Every row comes from one small tree of marks. The marks that hang from a mark follow it in brackets, in alphabetical order. Every link used is in the known rows. Which tree was each row made from?
In the rows, zero is written as 128.
Known rows
V(E Q): [113 151 141 122 135 155 145 129 157 172 131 121 132 139 104 122  89  92]
L(B(Q(G))): [161 138 168 119 121  91 122 136  97 152 116 126 119 124 147 133 175 170]
G(E(F V(Q(S)))): [114 125 191 110 155 171 174 126 145 182 150 102 118 104 102 159  98 108]
Q(G): [127  82 117 128 147 113  98 144 109 134 135 145  94 122 132 142 152 118]
E(F G): [ 86 129 148 115 111 144 175 136 177 181  92  93 119 123 105 166 155  71]
Q(G(E(V))): [125  77 142 125 160 140  94 145 134 155 186 124  85 113 130 155 131 126]
B(Q(G(E(F)) V)): [122 117 138  91 196 142 108 147 111 155  65  91 106 108 146 141 166 145]
S(Q): [149 105 115 107 158 148 142 127 140 119  96 103 130 120 118 162 148 149]
Q(G(E(F)) S V): [117  86 128  78 204 139 132 163  75 184  77 134 102 123 130 190 159 106]
V(Q): [147 147 168 118 100 127 152 114 120 150 100 133 144 120 105 105 101 132]
B(Q): [117 144 154 123 147 131 134 112 116 129  89  93 128 120 137  98 138 161]
B(Q(S)): [102 142 171 119 151 128 162 100  85 140  78  99 132 129 131 100 132 162]
L(B(Q(G V(E)))): [158 151 147 102 143 101 112 154 110 163 105 122 120 136 154 148 170 157]
E(F G V(Q)): [ 92 156 202 109  82 149 205 120 202 196 125  90 117 126  90 156  83  75]
S(Q(G)): [149  73 109 108 172 137 123 137 126 122 101 115 105 116 121 172 165 143]
L(B(Q(S))): [151 159 185 117 113  96 156 120  86 158 105 122 138 133 141 125 158 175]
V(E Q(S)): [ 99 150 159 119 139 151 173 118 124 185 119 127 135 147  98 123  82  92]
L(B): [170 150 155 122  98  96 132 140 115 150 140 143 135 132 139 145 156 152]

Which tree is each row?
[136 124  91  83 173 166 131 151 176 149  81  86 133 141 126 186 143 126]  S(Q(V(E(G))))
[111 117 163 118 166 172 148 139 163 165 169  96 108 104 117 169 114 106]  G(E(F V))
[137  90  78  81 213 156 121 167 144 141  68 106 104 127 126 205 166 109]  S(Q(G V(E(F))))
[128 128 130  97 174 121 103 141 103 137  62 105 111 123 152 123 154 155]  B(Q(G V))
[161  88  91  81 185 140 112 156 127 127  68 114 113 124 132 185 164 144]  S(Q(G V))
[ 93 148 108  85 193 148 167 154 109 172  65 126 129 156 126 177 120  80]  Q(S V(E(F)))
[111 160 202 117  52 142 165 109 203 187 169  95 128 142 104 123  61 118]  E(G V(Q))
[102 111 164 119 164 117 141 111  72 144  83 112 108 125 134 109 148 155]  B(Q(G S))
[ 70 151 172 110 127 162 206 124 159 222  94 103 129 144  81 150 100  52]  V(E(F G) Q(S))
[144  91  77  83 203 152 107 163 146 138  83 109 107 132 130 193 158 124]  S(Q(G V(E)))
[140  68 126 103 190 160 132 143 144 141 120  99  96 105 116 192 158 132]  S(Q(G(E(F V))))
[171 172 160 100 122 100 129 141 108 152  90 118 140 132 153 135 163 176]  L(B(Q(V)))
[130 123  91  79 183 169 144 156 175 152  65  84 129 134 120 197 151 111]  S(Q(V(E(F G))))
[107  68 154 120 169 133 128 131  76 173 144 136  98 122 120 153 148 126]  Q(G(E) S)
[115 150 183 112 130 141 196 124 151 150 116 122 114 115 100 152  78  88]  E(F V(Q))
[132 113 178 114 118 114 160 114  75 166  94 152 124 124 102 116 111 126]  V(Q(G S))
[105  74 166 121 164 135 134 130  90 173 170 134  91 126 122 156 122 126]  Q(G(E(V)) S)
[161 169 173  97 124  98 148 133  86 161  83 122 143 138 149 135 158 176]  L(B(Q(S V)))
[121 126 184 112 153 172 160 131 161 175 155  99 116  99 105 159 101 108]  G(E(F V(Q)))
[ 98 118 150 119 152 140 152 129 111 189 125 138 111 144 100 133  98  86]  V(E Q(G S))
[100 107 182 117 172 136 138 112  90 160 117  97 103 118 133 118 134 160]  B(Q(G(E(V)) S))
[170 150 156 101 131  92 114 148  98 155  93 126 123 129 154 142 174 171]  L(B(Q(G V)))
[112 105  74  89 207 138  98 185 134 160  88 133  89 138 139 190 153  71]  Q(G V(E(F)))
[115 157 154  92 164 130 151 119  86 145  45  99 139 135 142 113 131 163]  B(Q(S V))
